Each row was made from one path, in order. Every step used is in the known rows, and no mark comes twice. Write each row's path.
Known rows
P-X-Z-B: [-10   6   7   3  -3  -7   8  -2   7  -9  -6  -8  -7   2  15  -4   7  -8
   1  11 -11  -2  14  -9  11  15  -5   7   0  -1   6  -2  -9  10  20  -2
 -12   4  -1  -5   3]
P-X: [-8 -4  4 -3  4 -6  0 -2  5 -3 -4 -8 -2  1  4 -5  2 -6  1  2  2  4 -1 -9
 -2 10  6 12 -4  1  5  8 -3  3 14 -2 -6  5  3  1  2]
F-P-X-Z-Y-R: [ -7   0   6  10   4  -4  -2  19   1  -9   3  -6 -12   4  -2 -11   4  -1
  15  29   6  -2   7 -13  61  20   9 -18   0   0   5  -1 -14  -2  10  -3
 -15  13 -14  -5   5]
X-Z: [ -8   1   6   0   2  -1  10   5   1  -8   1  -7  -4   4   0  -1   1   1
   6  11  -5   3  -3 -10   9   9   0   7  -3  -1   5   4  -1   5   6  -1
  -6   6  -4  -6   4]
B-P-Y-R-X-Z: [ -7   6   2   7  -1  -4   4  14  11 -17   1  -2 -17   3  -5  -1   6   2
   5  25   4 -11  12 -17  49  18  -2  -6  -2  -1   4   6  -3   5  13  -2
 -10  20  -9 -13   7]
R-Y-Z: [ -6   7   8   4   9  -1   5  10   1  -1  -2  -7  -2   5   8  -5  -3   1
   8  13   0  -4  -3 -11   5   8  11  -9   0  -2   8  10   3   4  17  -2
  -2  11  -4  -4   4]
P-F: [ -7   3   2  -2   6   3   2  -7   1  -5  -3  -6  -5   1   5  -4   3   2
  10   8   1   3  -3 -10   1   3   6   2  -1   1   6   6   2  14   6  -3
  -6   7   5  -3   1]
B-P: [-3 -3  5 -6  2  4  2 10  3 -8  4 -4  2 -2  1 -2  1 10  0 15  3 -2 -1 -6
 11  3 18 -2 -2 -4  8  0 -2  8 14 -2 -2  4 -2 -9  6]
F-P-X: [ -7   0   5   3   2   1  -3  11   4 -11  -1  -5  -3   2   1  -3   4  -1
  14   7   5   2   0  -5  17  10  12   6  -2  -3   6   4  -8   2  11  -3
 -10   5  -5  -7   4]
C-B-P-F-R-X: [ -4   1  -2  -1  -2   5  -1  22   7 -15   1  -4 -29   3  -4   5  -8   3
  12  23  20  -2  -7  -6  16   3  19 -20  -2  -7  10   1  -6  30   5  -2
  -5  15  -3  -8   9]
P-Y: [-7 10  3  2  3 -3  5 -6  7 -8 -4 -6 -3  3  3 -2  4 -3  7  0 -1  0  1 -9
  4  9 -2 18 -3  1  4  2  0  3  8 -3 -9  7  1 -1  1]
Y-Z-X: [ -6   3   2  -1  -9  -9   7   1  -1 -14  -2  -9  -4   3   6  -2  -6   6
  14  14  17   1   1 -10  16  11   3   1   2  -1  10   3  -3   0  12  -1
  -4   7  -6  -2   3]
Z-B-P-F: [ -5  12   2  -2  -1   4   3  -1   4 -12  -1  -3  -4  -4  15  -5   9   9
   4  20  -3  -8  14  -7  15   4  10 -10   4  -2   9  -5  -5  24  18  -4
  -8   5   2 -12   5]
C-B-P: [ -2  -3   5  -9   0   4   6  15   1 -10   4  -5  -2  -2  -3   0  -4   7
   5  12   9   1  -9  -5   5   0  31  -7  -2  -5   8  -5  -2  11   9  -1
  -4   6  -3  -1   7]
F-R: [-3  2  3  0 -1  0  2 14  1 -3  3 -6 -9  4 -4 -3 -5  2  8 14  6 -1 -1 -4
  7  8 -4 -4 -3 -1  7  0 -6  9  5 -2 -3  6 -5 -3  4]
F-P-Y-Z-B-C: [ -8  25   8  13  -5   9   6  10   2 -26  -3  -7 -11  -5   6  -2  11   0
  22  12  -7  -8  13 -11   6  12 -11  -2   5  -5   6  -5  -9  -6  17  -1
 -10  13 -11 -14   3]
Z-Y-R-X: [ -6   3   2   7  -2 -15  -2   0   2  -1  -4  -8 -11   0   5  -9  -3  -2
  -3  22   0  -6  18 -14  27  11  14 -12  -1   3   5   9   0   6   8  -2
  -4  16  -3  -2   3]
J-B-P-X-R-Y: [ -8   2   8  -7   4   3  -4  14   8  -5  -3  -1 -10   3   9  -9   9  -6
  -8  31  10 -11  11 -16  26  18  24 -16  -3   1   6   2  -8  10  26  -4
  -4  17  -5 -10   6]
X-Z-B: [ -8  13   6   4  -6  -4  14  -1   3 -10  -3  -7  -3   2  13  -2   4  -1
   3  14 -14  -5  14  -7   8  11  -4   4   1  -1   6  -5  -6  12  13  -1
  -8   5  -4  -8   3]
Y-R-X-Z-B: [-10  14   4  13 -12 -11  11   4   5  -9  -5  -5 -12  -1   8  -6   4  -5
   0  23 -11 -13  25 -13  31  18 -11  -6   0   2   6   4  -3   9  13   0
  -8  17  -6  -9   4]
P-F-R-X: [ -8   6  -2   6   0  -3  -2   6   7  -8  -4  -6 -25   6   2   2  -4  -1
  10  15   9  -2   3  -8   7   7  -2  -6  -2  -2   7  11  -3  24   4  -2
  -5  14   1  -8   4]
F-R-X-P: [ -5   2   1   4  -7  -8   3  13   7 -17   3  -3 -21   3  -3   2 -12  11
   8  27   8  -6   5  -4  13   6   6 -14  -2  -7   9   8  -3  13   1  -1
   1  13 -10 -10   5]
P-X-R-Y: [ -8  -6   5  -1   5  -5  -9   3   7   1  -4  -5 -12   5   1 -10   3  -8
   0  17   2  -2   7 -15  26  14   8  -9  -4   3   3  15  -3   6  17  -4
  -5  13  -1   0   3]
C-B-P-Y: [ -2   5   4  -6   0   4   6  10   7 -15   1  -5  -7   1  -2   1  -1   3
   9   6   8  -1  -8  -6  13   5  19   6  -2  -4   6  -8  -4   9   8  -2
  -9   7  -3  -2   6]
F-P-Y-Z-X-R: [ -7  12   1  10 -18  -1  -2  11   2 -22   1  -4 -19   8  -8  -3   2   6
  30  25  23  -4   5 -14  66  22 -11  -6   2   0   8  -2 -11  -3   6  -3
 -12  15 -17 -10   4]
Z-Y: [ -5   2   5  -2   3  -9   1  -3   0  -2  -2 -10  -1   2   9  -6  -3   2
   0  13  -3   2   7  -8   9   4  20  -3   0   0   5   0  -2   7   9  -3
  -5   4   0   0   2]
Y-Z-B: [-7 17  6  9 -9 -3 11  3  1 -3 -2 -8  2  0 13 -4  3  0  6 11 -9 -7 10 -6
  7 11 -6 -5  3  0  9 -3 -2  6 18 -1 -4  7 -3 -7  2]
Z-Y-R: [ -3   1   4   3   2  -9   0   2  -3   2   1  -7  -2  -1   1 -14   0   2
   2  21   1  -4  11 -11  31  10  10 -15   0   5   5   1  -2   1   8  -3
  -6  11  -4   3   2]
C-B-P-X-Z: [ -6 -10   6  -7   3   4   7  20   6 -13   2  -7 -11   2  -3   2  -1  -1
   5  14   9   5 -13  -9  19   9  23  -2  -4  -6   7  -4  -8  10  14  -1
  -9   7  -6  -3   8]
Z-X-P-Y-R: [ -4   5  -1   1  -8 -15   4  -5   4 -26   1  -1 -14  -1  -3 -10  -2  14
  17  24  21  -7  12 -12  47  14  -2  -5   2   0   8  -3  -7  -3   3  -3
  -8  14 -11   1   0]
Z-B: [ -6  14   5   2  -7  -5   8  -5   2  -6  -4  -7   2  -2  15  -5   4  -1
   0   7 -12  -7  16  -4   0   7   0   5   1   1   7  -4  -3   9  14  -2
  -6   3   1  -4   1]
R-X-P: [ -7   3   3   0  -3 -10   5  -2   7 -17   0  -4 -10   0   3   1  -6  11
   5  18   0  -4   7  -7   4   2  17  -2  -2  -6   8  12   4   9   4   0
   1  12  -4 -10   3]

Which path is each row?
[ -5  18   1  10 -12  -9   2   5  13 -14  -4  -2 -12  -4   7  -6  10   0
   0  21  -2 -20  30 -12  38  16  -4  -5   3   0   6  -2  -6  12  20  -3
  -9  16  -4 -11   5]
Z-B-P-Y-R-X
[ -3  -1   2  -8   5  10   4   9   1 -11   2  -5  -9  -2   0  -1  -2   7
  11  13  12   3 -12  -8  11  -1  27 -12  -1  -4   8  -3  -1  21   7  -2
  -6   8   1  -3   7]
C-B-P-F
[-10  -5   6  -1   6  -4   4   3   5  -7  -2  -8  -7   4   3  -3   3  -6
   3   8  -1   6  -3 -11  11  13   1  12  -4  -1   4   7  -5   6  13  -1
  -9   7  -2  -3   4]
P-X-Z
[-13  10   7   8  -5  -4   8   4   2 -18  -6  -7 -18  -7   2  -7   7  -7
  -1  23 -14 -11  29 -19   6  14 -12  -6   0  -2   3   8  -4  -1  14   2
  -4  20  -8 -10   4]
Y-R-X-Z-B-C
[ -8   9   5   3  -9  -6  10   9   9 -18  -3  -6 -11   0  15   3   4   4
  -3  25 -10 -12  22  -9  19   9  11  -3   2  -6   8   1  -6  20  19  -1
  -7  10  -5 -19   7]
R-X-Z-B-P
[ -3   7   1  -1  -6  -5   4   7   6 -23   0  -6 -10   2   5   0   1  12
  13  17  23  -3   1 -11  34  13   6   1   3  -5  10  -4  -8   6  17  -3
  -8  10  -8  -8   5]
B-P-Y-Z-X
[ -6  14   1  15  -8  -7   6  16  11 -21   2  -3 -27   7  -4   3  -8   8
  19  24  13  -9  -1  -8  30  13 -12 -12   0  -7   9   6  -2  10   5  -2
  -3  19 -13 -12   4]
F-R-X-P-Y-Z
[ -4 -10   5  -9   2   2   1  14   6  -9   0  -6  -5  -1  -1  -1  -2   0
   4   8  11   4 -11  -6   8   5  28  -2  -4  -5   8  -2  -6   9  15  -2
  -7   6  -1   1   7]
C-B-P-X
[-13   2   9  -1   3  -1   7  -2   4 -19  -7 -10 -12  -6   9  -4   9 -10
  -1  13 -14   0  15 -14 -12  11  -6   8   0  -5   3   3 -11   0  20   0
  -8   8  -2  -6   3]
P-X-Z-B-C
[ -6   0   5  -1   3  -2  -4   5   2   0  -1  -4  -9   5  -1  -9   1  -1
   1  21  -1  -6   8 -14  24   9   8 -13  -3   3   4  12   0   6  11  -3
  -2  13  -3  -4   4]
X-R-Y
[ -7  16   7   9  -8  -2   3   8   2   0  -3  -5  -9   4  10 -10   5  -2
   5  26  -7 -14  19 -14  34  14  -7 -26   2   3   7   5  -1   8  21  -3
  -3  15  -8  -8   3]
X-R-Y-Z-B
[ -8  -5   5   5   6 -11   1   7   2  -1   0  -8 -11   3   2 -12   3  -6
   2  23   2   0   7 -16  45  19   2 -14  -1   3   4   3  -9   1  13  -2
 -11  12  -7   2   4]
P-X-Z-Y-R
[ -6   3   2  -2   6   0   5  -7   2 -15   2  -2 -10  -1   3  -4   0  14
  14  20   4   1  -4  -8  12   0  12 -11   0  -3   8   6   2  15   1  -3
  -3   9  -1  -6   2]
X-P-F
[ -4   2   2  -1 -11 -10   9   2  -1 -24   3  -5  -9   1   4  -3  -8  19
  18  25  20  -1  -1  -8  26   7  10 -10   3  -6  12   2  -3   1   7  -1
  -1   9 -12  -5   2]
Y-Z-X-P
[ -8  -5   6  -1   9  -9   1   1   5  -6  -3 -11  -9   5  10  -5   0  -5
   0  14  -1   6   4 -12  21  12  13   2  -1  -1   4   3  -8   9  14  -2
 -12   6  -2  -1   3]
P-X-Z-Y
[ -9  -1   6   6   4  -2  -6  12   5   4  -2  -6 -13   6  -1  -9   4  -7
   5  20   6  -4   1 -17  32  18  -1 -20  -2   2   5  17  -1   3  21  -3
  -5  17  -5  -3   4]
P-X-R-Y-Z
[ -3   1  -3  -4  -6  -6   3   2   1 -28   3  -2 -26   3   1  -4  -9  20
  22  32  29   0   1  -6  29   5   3 -17   3  -6  11  -1 -10  20  -1  -4
  -5   9  -9  -4   3]
Z-X-P-F-R
[ -3   9   5  -3  -6  -1   6   5   5 -10   1  -4   3  -4  13  -3   7   9
  -3  18  -8 -10  17  -5  11   5  11  -5   3  -3   8  -7  -6  13  21  -3
  -5   3  -2 -10   5]
Z-B-P
[ -6   4   0   2   4   5   0   7   2  -4   2  -5 -17   4  -2  -4  -2   3
  13  16  10   1  -5  -6  13   7  -6  -9  -2   0   7   2  -5  19   3  -3
  -6   8  -1  -3   3]
P-F-R
[ -2   3   3   3  -3 -11   6  20   1 -23   3  -3 -23   6   5  -3 -15  20
  21  37  27  -8   3  -8  33  10   8 -31   4  -8  14   1  -9   8  10  -3
   0  13 -17  -6   5]
F-R-Y-Z-X-P
[-11   9  10  -9   5   7  10   0  -2 -15  -5  -7  -3  -6   8  -5   6  -8
  -6  11  -2  -1   5 -13 -40   7  11  10  -3   0   5  -1  -2  -4  12   0
   2  11  -3  -5   2]
J-B-C
[ -9  10   6  10  -6  -6  -2   7   7   0  -6  -6 -13   4  11 -11   7  -9
   3  23  -5 -12  16 -15  34  19  -7 -22   2   3   6   8  -6   7  28  -4
  -7  15  -5  -5   3]
P-X-R-Y-Z-B
[ -2   5   1  -4  -9  -3   9  12   4 -25  -1  -7 -14   3   2   3  -6   8
  20  13  29   0  -8  -9  29  11  16  -1   2  -6  11 -11  -7   7  13  -2
  -9  11  -9  -2   6]
C-B-P-Y-Z-X
[ -5 -11   4  -8  -5   4  -6  16   5  -5   4  -5 -13   1 -11  -4   0  -1
   3  18  13   2  -7 -11  36  11  19 -14  -5  -2   5   0  -7   9  13  -3
  -6  11  -5   0   7]
C-B-P-X-R
[-10   3   4   3  -1  -7   8   2   6 -11  -4  -8 -12   5   5   4  -2  -3
   2  14  -5   0   6 -11   5   9   5   9  -4  -2   5  12   1  10   7   1
  -6  12  -4 -10   5]
R-X-Z
[ -5   8   3   0   1  -5   7  -6   7 -19   2  -3  -6   1   0  -3   0  10
  11  13   2  -2   0  -7  15   6   5   5  -1  -3   6   0   0   5   4  -3
  -5   9  -5  -5   1]
X-P-Y
[ -4   8   2   6  -2  -6   6   0   5 -13   5   0  -7  -2  -7 -10   3   9
  13  20   6  -8   4 -11  40  12  -5  -9  -1   2   5   0  -1  -3   2  -3
  -5  16  -9  -1   1]
X-P-Y-R
[ -9   3   5   3   1 -13   4   0   5 -11  -5 -11 -16   6  11   2  -5  -2
  -1  20  -6  -1  13 -12  15   8  18   1  -1  -2   5   9  -1  13   7   0
  -7  11  -4  -9   4]
R-X-Z-Y
[ -6  -3   0  -6 -14 -10  -2  -5  -1 -13  -1  -6 -12   4  -3  -8  -2   4
   7  21  16   0  10 -13  34  13   2  -4  -1   2   6   4  -6   3   5  -2
  -4   9  -6   0   2]
Z-X-R
[ -8   4   0   2   1  -6   2  -9   7 -19  -3  -3 -17   0   5  -1  -3  10
  11  20   4  -2   3 -10   8   0  16  -8  -1  -5   8  15   5  20   1  -1
  -2  14   0 -10   2]
R-X-P-F
[ -8  13   2  12  -4  -9   8   2  11 -20  -2  -4 -16   4   1   2  -3   7
  15  16   4  -6   1 -11  20  10   1  -2   0  -5   8  11   5   6   9  -1
  -3  18  -8 -12   3]
R-X-P-Y-Z
[ -6   1   5   5   3  -8   5   8  -2  -1   3  -8  -7   3  -1 -12   1   1
   3  28  -2  -3   9 -15  44  14   5 -15  -1   3   4  -2  -4   3   7  -2
  -7  13  -9  -1   4]
X-Z-Y-R
[ -6   8   7  -8  -1   6   8  11   3  -9   1  -3   3  -1  11  -3   5   3
  -6  19   6  -6   4  -8  -2   9  23  -1  -2  -1   9  -9  -3   8  17  -2
  -1  10  -4 -11   5]
J-B-P
[ -4   2   4   0   0 -12   8   5   1 -23  -1  -4 -13   3  10  -5 -10  18
  16  29  18  -6   4 -11  23   6  21 -19   4  -7  12   6  -2   3  12  -2
  -1  12 -12  -5   3]
R-Y-Z-X-P
[ -7   2   6  -1   5  -6   6   2   0  -7   0 -10  -7   5   8  -3  -3   2
   3  19  -6   3   4 -11  18   7  14  -2  -1   0   5   0  -3   9   7  -1
  -8   6  -5  -4   4]
X-Z-Y
[ -6  -5   6   3   4   3  -9  22   6  -1   2  -4 -12   4  -3  -8   6   2
   4  30  10  -7   0 -17  45  16  11 -30  -1  -2   7  13  -4   7  27  -4
  -3  16  -8  -9   8]
B-P-X-R-Y-Z
[ -8  11   0  10  -3 -11   2  -1   9  -7  -5  -4 -13   1  -1  -5   5  -6
   5   9   3  -8  14 -15  24  16  -8   6  -3   4   3  10   2   2   8  -2
  -8  18  -2  -3   2]
P-Y-R-X
[ -6  11   1   3  -8 -10   7  -4   4 -19  -4  -8 -11   5   6  -1  -2   2
  16   8  17   0   2 -11  20  15  -5  13   2  -1   8   0  -4   1  11  -2
 -10  10  -5  -2   1]
P-Y-Z-X
[ -2   0   0  -5   2  11   1  24   2 -12   6  -4 -21   2  -6   0  -6   7
  15  21  20   1 -13  -4  19   3  14 -21  -1  -6  10  -7  -8  26   3  -3
  -6  10  -5  -3   8]
C-B-P-F-R
[ -7  16   5   4  -4   1  11   6  11 -20  -1  -5  -8   1  11   0  11   4
   5  18  -8 -10  15  -9  30  13  -3   4   3  -3   6 -12  -9  15  19  -3
 -13   7  -6 -14   6]
X-Z-B-P-Y
[ -5  12   4   7   0   3   2   6   6 -16   0  -4  -4   4   0   0   5   2
  18   5   2  -2   2  -6  22  10   3  13  -1  -2   5  -3  -6   2   5  -3
 -12   7  -7  -9   4]
F-P-Y
[ -8   3   7  11   2   4  -9  24   3  -4   1  -4 -13   8  -3  -7   5  -2
  20  25   9  -5   2 -14  52  19   6 -25  -1  -1   6  13  -8   0  18  -4
  -8  17 -13 -11   6]
F-P-X-R-Y-Z
[ -6  -9   6  -4   9  -4   0  12   6 -10   1  -9  -9   3   7  -4   3   3
   0  25   2   3   4 -12  33  11  24  -9   0  -5   6   0 -11  12  20  -3
 -10   6  -5  -7   8]
B-P-X-Z-Y
[ -6 -10   5  -5   7   0 -11  14   8  -3   0  -3 -11   2  -1  -8   6   1
  -3  27   7  -7   7 -15  38  12  19 -21  -3  -1   5  11  -6   8  23  -5
  -4  12  -5  -7   7]
B-P-X-R-Y
[ -4  16   4   1  -5  -2   6  -1  10 -15  -2  -4  -3  -2  14  -2  10   5
   2  12  -7 -11  18  -7  18  10   3   5   3  -2   7 -10  -7  14  21  -4
 -10   5  -1 -10   4]
Z-B-P-Y
[ -4   7   5   8   6   1   3  24   1  -2   1  -5 -12   8   2  -4  -6   2
  12  21   8  -6  -4  -7  14  11  -2 -22   0  -3   9   5  -3   9  14  -3
  -1  13  -9  -6   5]
F-R-Y-Z
[ -5   4   0   0 -14  -3  -3   9   5 -19   3  -4 -17   4  -6  -3   4  10
  15  27  24  -6   5 -17  62  19  -4 -12   2  -1   8  -1  -9   4  15  -4
  -8  15 -12  -9   6]
B-P-Y-Z-X-R
[ -8  10   4   9 -11  -6   8  15   7 -13   0  -3 -12  -2   7  -5   7   5
  -1  33  -6 -16  26 -13  43  16   0 -19   2  -2   8   0  -6  13  17  -1
  -7  16  -9 -15   8]
Y-R-X-Z-B-P
